Every row comes from one small tree of marks. The marks that hang from a mark follow it in brackets, in alphabetical order. Every link used is in the known rows. Which tree was each row made from?
In the rows, 128 means zero.
Known rows:
zamur(fiba): [149 117 123 147 109 155 112 124 131 115 104 130 121 125 145  95 125 111
 118 118 125 138 113 114 106 132 144 143 148 126 155 126 146 117 107 130
 107  94 106 144 168 139 153 163 155 127 140 102 138 118 118 128 158 140
  95 118 140 124 123 144 134]
dadu(fiba(zamur) viram(padag)): [164 144 148 155 120 143 145 153  95 138 138 123 156 120 112 101 127 104
 146 109 127 126 120 127  79 142 113  93 128 111 128 124 152 121 136 122
 126 105 128 158 143 140 170  91 141 123 127 117 153 106  89  94 158 125
 101 115 101 140 121 117 146]
zamur(fiba(dadu(viram(padag)) zipu)): [155 127 135 143 141 152 120 150 183 117 121 128 141 100  96  93 129 109
 154 147 111 144 120 132 142 123 112 118 108 139 137  93 140 125 122 133
 162 111 117 145 179  16 136 115 150 129 143 119 156 110 121 112 157 123
 106 141 114 111 129 147 155]
kesufif(viram(dadu)): [125 110 125 141 112 144 110 126 150 112 108 123 138 138 121 125 143 110
 100 131 124 128 115 103 154 120 134  95 142 118 124 165 157 125 116 124
  69  98 127 154 159 163 139 142 147 127 157 139 140 126 106 124 158 143
  96 118 119 129 138 155 123]
fiba(dadu(viram) zipu): [136 133 149 137 145 159 126 135 153 117 127 136 123 106 106 117 146 110
 141 135 101 150 120 100 140 106 130 121 102 127 141  96 164 130 115 130
 194 123 120 162 164  28 122 112 149 139 171 112 145 104 123 116 161 122
 109 141 120 130 128 152 150]
dadu(fiba(zamur zipu) viram): [146 154 146 162 124 148 151 151  82 131 136 135 134 100 119 104 146 109
 146  99 123 136 119 107  92 117 126  87 121 109 142 115 159 124 114 125
 173 106 139 179 154 124 146  91 138 135 149 125 137  98 103 108 160 150
 100 111 129 139 122 132 131]
kesufif(viram(dadu padag samozab zipu)): [130 112 141 140 136 129 111 126 177 126 110 109 154 156 107 140 161 110
 104 126 149 130 110 130 169  89 117  93 138 134 101 154  83 122 124 131
  74 100 121 149 125 141 152 160 141 132 128 157 149 133 101 136 150 134
 115 122 111 115 154 146 112]
viram(samozab zipu): [134 122 155 141 139 148 128 107 122 128 115 123 114 150 140 133 163 111
 114  95 141 145 109 107 122  91 142 146 136 134 131 114 103 120 109 133
 143 111  93 155 120 126 148 175 145 139 141 113 134 127 113 149 153 132
 115 124 140 131 140 137 116]
fiba(zamur zipu): [144 133 137 157 123 163 137 144  98 124 107 131 127 105 123 114 155 115
 129 104 158 141 125  99  95 113 126 141 153 113 140 113 133 117  94 134
 188 115 135 165 154  73 130 132 138 133 167 129 131 113 113  86 166 154
 103 128 133 136 143 143 128]
dadu(fiba(zamur) viram): [152 145 150 151 117 148 146 142  68 133 136 132 133 122 133 102 141 104
 141 100 117 128 118 109  70 136 132  92 128 107 141 136 166 122 122 121
 134 102 127 170 146 161 164 101 138 128 145 105 141 108  96 126 163 142
 100 105 119 146 115 123 133]
viram(kesufif padag samozab zipu): [147 127 154 146 147 139 126 116 181 141 112 114 132 140 112 144 156 109
 121 104 145 140 121 135 129  99 134 143 152 148 112 129  79 118 137 145
 130 127  97 129 105 145 141 174 133 132 130 142 148 139 107 141 137 118
 120 140 116 120 140 133 143]
samozab(viram(dadu(fiba(zamur)) padag)): [163 127 142 173 105 127 117 138 158 129 114 118 144 110 123  97 135 114
 128  67 135 128 128 117  82 139 103  83 151 131 122 156 108 119 126 134
 107  95 125 144 128 205 155 104 136 116 121 158 173 134  89  85 145 144
 110 118 113 122 102 128 143]
kesufif(viram(dadu samozab zipu)): [117 114 137 138 132 133 114 113 155 122 108 119 131 155 123 138 173 110
 101 115 136 131 110 110 166  82 135  92 139 131 113 165 106 123 113 129
  85  97 113 163 129 154 146 169 139 137 142 148 136 127 108 165 150 154
 114 112 128 119 150 150  99]
dadu(viram(kesufif zipu)): [137 148 162 144 148 140 135 130 165 137 136 128 118 115 106 129 141 106
 130 122 111 130 108 119 115 126 163 140 119 128 138 160 142 127 140 137
 116 125 107 137 126 112 129 136 131 136 166 120 146 100 111 144 141 126
 119 132 128 135 125 133 150]
viram(dadu(fiba) padag samozab zipu): [142 112 144 149 136 123 117 114 160 130 124 115 148 141 131 126 160 110
 123  83 134 135 113 127 163  80 112  90 143 140 116 123  90 118 127 130
  96 100 110 146 114 193 163 148 138 129  97 148 162 162  93 143 135 135
 105 119 122 116 131 131 131]
zamur(fiba(dadu(viram) zipu)): [142 134 132 141 140 156 121 136 156 112 120 137 118 102 113  90 136 113
 153 138  99 147 120 112 139 112 129 122 106 134 149 105 164 125 111 131
 173 107 112 157 182  30 132 126 149 135 159 104 142 106 128 133 157 138
 104 131 131 116 126 151 142]
fiba(dadu zipu): [142 119 129 134 136 165 120 123 163 114 114 129 119 106 114 117 156 115
 135 136 125 155 127  95 153  87 118 150 129 132 137  80 167 125 103 135
 199 126 108 150 158  54 123 137 149 134 171 113 146 137 125 111 162 127
 103 140 124 126 133 156 150]
zamur(fiba(zipu)): [144 125 126 155 121 156 117 134 139 111 104 132 123 105 128  98 133 115
 125 114 129 145 113 109 124 113 137 135 141 130 158 106 125 119 100 136
 148  99 115 152 175 109 137 153 153 131 141 118 125 112 122 102 156 150
  97 120 148 113 129 153 130]
dadu(fiba): [154 125 139 146 110 150 126 117 122 121 127 126 128 131 138 113 136 107
 124 108 115 141 115 107 113 104 133 122 140 121 144 106 160 125 120 124
 116 108  99 150 145 209 155 132 154 127 134 107 139 138 103 119 154 126
  93 111 128 134 112 134 148]
samozab(viram(dadu kesufif padag zipu)): [146 128 160 161 141 121 105 126 252 131 113 113 130 105  99 124 136 116
 116  92 125 130 116 126 125 128 135 130 144 152 118 181  79 124 143 151
  98 118 111 113 110 157 121 136 129 124 144 174 177 118 102 108 121 127
 129 146 122 110 109 138 159]
kesufif(viram(dadu zipu)): [121 118 130 134 133 137 113 126 169 116 120 118 137 137 111 124 151 112
 107 148 132 124 102 110 172  96 140 109 137 121 126 173 142 125 112 125
  71 102 117 150 138 131 140 145 136 133 159 139 142 116 108 141 153 148
 109 121 129 124 143 150 120]

Write each row's tree:
[155 143 165 161 139 134 115 127 242 135 119 111 121 108  91 125 127 112
 120 109 134 137 116 129  95 130 145 151 133 149 124 151  77 127 146 150
 125 128  89 112 105 139 131 139 136 127 153 154 166 102 106 103 132 113
 132 144 118 112 106 134 166] : samozab(viram(kesufif padag zipu))
[146 126 141 134 132 146 119 140 186 126 129 105 153 143  89 130 134 108
 115 172 155 132 106 131 147 104 129 137 128 122 121 129 113 128 118 127
  89 119 103 139 135 100 154 142 147 130 150 125 148  96 105 106 161 113
 117 128 106 114 140 137 144] : kesufif(viram(padag zipu))
[146 157 154 158 119 136 158 123  76 147 122 135 119 128 132 123 160 104
 139  67 115 125 131 115  61 122 138  74 145 128 114 157 146 119 142 134
 140 109 120 165 128 224 159 129 129 130 134 132 146 138  99 167 146 147
 106 104 119 149 119 124 119] : dadu(fiba(zamur) viram(kesufif samozab))
[136 113 152 148 149 128 113 115 191 136 106 116 137 135 117 139 165 112
 115  85 138 132 117 131 155 102 126 121 162 152 104 162  84 117 138 145
  96 118 116 127 108 161 132 170 125 128 126 167 160 164 101 149 124 132
 114 140 118 120 145 141 133] : viram(dadu kesufif padag samozab zipu)
[141 124 145 138 136 140 124 127 159 129 115 109 144 163 102 141 156 108
 114 142 158 138 113 132 137  86 123 117 129 129 106 124  88 126 122 130
 105 112 103 152 122 127 159 163 148 133 132 136 135 116 106 136 159 120
 119 121 108 115 148 138 119] : kesufif(viram(padag samozab zipu))
[141 127 128 161 120 143 132 139 109 123 119 131 140  97 137 100 161 117
 138  77 137 131 123  97 126 100 113  83 159 117 137 135 145 116 102 130
 146 101 146 169 148 168 142 113 129 129 142 148 151 147  99  99 150 171
  89 111 135 130 134 142 125] : viram(dadu(fiba(zamur zipu)))
[126 107 147 142 137 137 116 105 129 124 108 125 122 141 146 135 170 116
 107  78 131 140 109 105 151  89 135 122 144 139 127 147  98 117 109 134
 114 100 115 153 123 148 140 171 141 137 134 139 146 150 109 159 142 148
 111 124 140 125 146 144 111] : viram(dadu samozab zipu)
[153 122 134 148 131 131 127 139 143 138 132 112 159 116 126 101 145 110
 134 100 151 117 115 123 136 106 106 106 158 119 124 138 126 114 114 128
 103 108 127 143 116 149 162 117 121 123 123 136 173 138  87 114 142 144
 101 121 120 128 136 120 138] : viram(dadu(fiba(zamur)) padag zipu)
[136 118 138 144 131 131 116 118 154 124 135 120 134 122 140 109 147 113
 124 103 116 130 103 106 166  87 133 110 142 125 139 137 148 123 117 125
  91 105 106 144 124 183 151 133 133 132 134 128 155 150 100 144 138 146
  98 113 139 128 122 134 138] : viram(dadu(fiba) zipu)
[147 118 127 151 110 142 129 127  98 127 117 127 139 119 153  99 151 112
 129  81 131 121 123 100 107 122 117  95 165 115 133 151 159 114 111 124
 111  95 130 159 142 196 155 125 131 124 136 126 155 155  95 128 152 160
  88 107 126 141 126 133 123] : viram(dadu(fiba(zamur)))
[156 127 134 127 152 145 119 140 190 126 134 120 136 119 104  89 120 107
 153 160 113 131 108 142 137 121 122 145 106 137 136 112 142 125 122 129
 131 111  93 134 153  21 154 130 141 128 142  92 165 101 116 151 153 114
 117 140 113 110 125 133 153] : zamur(fiba(dadu(viram(padag zipu))))
[129 120 141 143 141 135 116 115 188 130 117 122 124 112 126 123 149 115
 118 105 121 125 109 110 154 109 148 137 158 137 127 183 128 120 129 141
  94 119 114 126 122 154 124 156 124 131 156 149 157 148 107 149 127 145
 108 135 134 128 133 143 145] : viram(dadu kesufif zipu)
[144 143 172 148 158 132 136 130 168 145 124 119 132 137  99 141 153 103
 128 106 124 137 112 139 118 119 140 119 126 145 113 144  90 124 152 142
 117 125 112 137 112 127 141 150 133 134 134 145 152 118 104 153 136 112
 125 139 112 128 132 129 142] : dadu(viram(kesufif padag samozab zipu))
[135 131 137 143 140 151 125 125 136 116 108 141 112 116 127 103 160 110
 144 108 104 154 124 114 126  95 123 102 109 144 135 101 136 123 111 132
 186 100 109 169 173  67 140 147 151 139 142 114 136 120 130 164 159 143
 108 127 134 113 132 154 118] : zamur(fiba(dadu(viram(samozab)) zipu))
[150 128 154 135 145 144 126 118 171 137 113 127 128 134 102 137 152 105
 137 115 107 141 135 130 114 123 121 116 126 150 100 128 135 125 151 143
 151 128 102 136 134 103 137 143 139 129 140 135 158 143 111 157 144 103
 116 144  92 130 132 142 153] : fiba(dadu(viram(kesufif padag samozab)))
[153 139 161 147 141 134 133 142 166 134 155 116 151 126 103 112 129 102
 139 132 115 130 100 137 137 106 128 113 102 121 138 110 129 129 141 124
 100 114 109 145 128 120 160 103 144 131 121 114 159 103  94 112 145 109
 112 123 117 126 118 118 161] : dadu(fiba viram(padag zipu))
[141 142 130 143 145 150 127 132 191 121 117 137 112  88 107  95 137 111
 155 136  94 139 125 117 128 117 140 116 120 143 138 132 162 126 127 141
 166 121 104 141 172  79 120 133 135 133 168 127 150 122 128 155 142 139
 103 135 126 118 117 155 151] : zamur(fiba(dadu(viram(kesufif)) zipu))
[132 150 168 146 149 137 140 115 144 141 123 129 111 135 117 139 159 105
 124  95 114 136 111 120 112 110 157 121 125 139 124 157 115 126 141 139
 134 119 102 148 117 148 134 157 133 141 149 132 138 118 112 173 138 130
 122 128 130 134 132 133 128] : dadu(viram(kesufif samozab zipu))
[135 140 155 128 162 142 131 105 168 139 128 128 102 129 115 135 170 106
 140 115 106 141 123 116 126  88 140 133 115 149 113 143 146 127 135 141
 164 132  89 146 119  97 133 155 128 140 166 114 149 138 121 206 141 118
 123 136 117 132 131 141 137] : fiba(dadu(viram(kesufif samozab zipu)))
[154 123 129 164 120 139 128 148 138 127 119 121 163 103 118 104 150 115
 139  89 152 129 127 114 137 110  95  82 160 121 123 122 122 114 113 129
 138 105 151 157 144 145 148 100 131 123 125 160 161 151  93  78 148 154
  92 122 117 124 134 137 138] : viram(dadu(fiba(zamur zipu)) padag)
[145 131 133 124 145 149 122 126 165 123 135 127 112 118 121  89 131 108
 148 152 102 133 107 122 131 111 138 148 107 132 148 127 163 127 117 126
 137 109  88 145 156  43 148 142 139 135 160  83 153 104 124 175 156 131
 112 128 132 119 121 135 141] : zamur(fiba(dadu(viram(zipu))))
[146 121 112 137 129 162 113 123 166 109 107 132 117 104 127  91 144 117
 144 138 122 151 124 107 146  96 122 140 132 136 147  90 157 122  96 135
 184 111  97 148 175  52 133 151 149 131 160 110 144 136 130 132 157 140
  96 130 132 110 127 157 139] : zamur(fiba(dadu zipu))
[148 132 166 142 145 143 127 147 158 131 139 117 146 126  98 121 128 106
 129 135 124 134 100 132 131 131 137 140 109 125 137 122 116 127 132 127
 119 116 118 137 132  59 146 121 146 134 143 114 152  88 104 105 153 108
 119 139 115 127 134 128 152] : dadu(viram(padag zipu))
[128 128 140 163 129 128 124 108 157 126 106 133 125 115 137 131 177 115
 126  55 114 141 127 105 155  76 128  64 161 147 118 140 117 119 129 141
 131 112 125 154 133 251 131 151 132 133 125 185 146 181 105 151 123 160
  96 111 134 124 126 151 128] : viram(dadu(fiba(zipu)) kesufif samozab)
[145 122 166 152 129 145 126 135 113 130 112 129 141 148 112 135 143 103
 117  99 120 146 114 127 106 139 128 110 118 134 122 113 107 122 140 131
 123 104 124 153 142 120 151 142 157 131 116 127 139 109 104 113 157 108
 112 130 110 133 134 135 132] : dadu(viram(padag samozab))
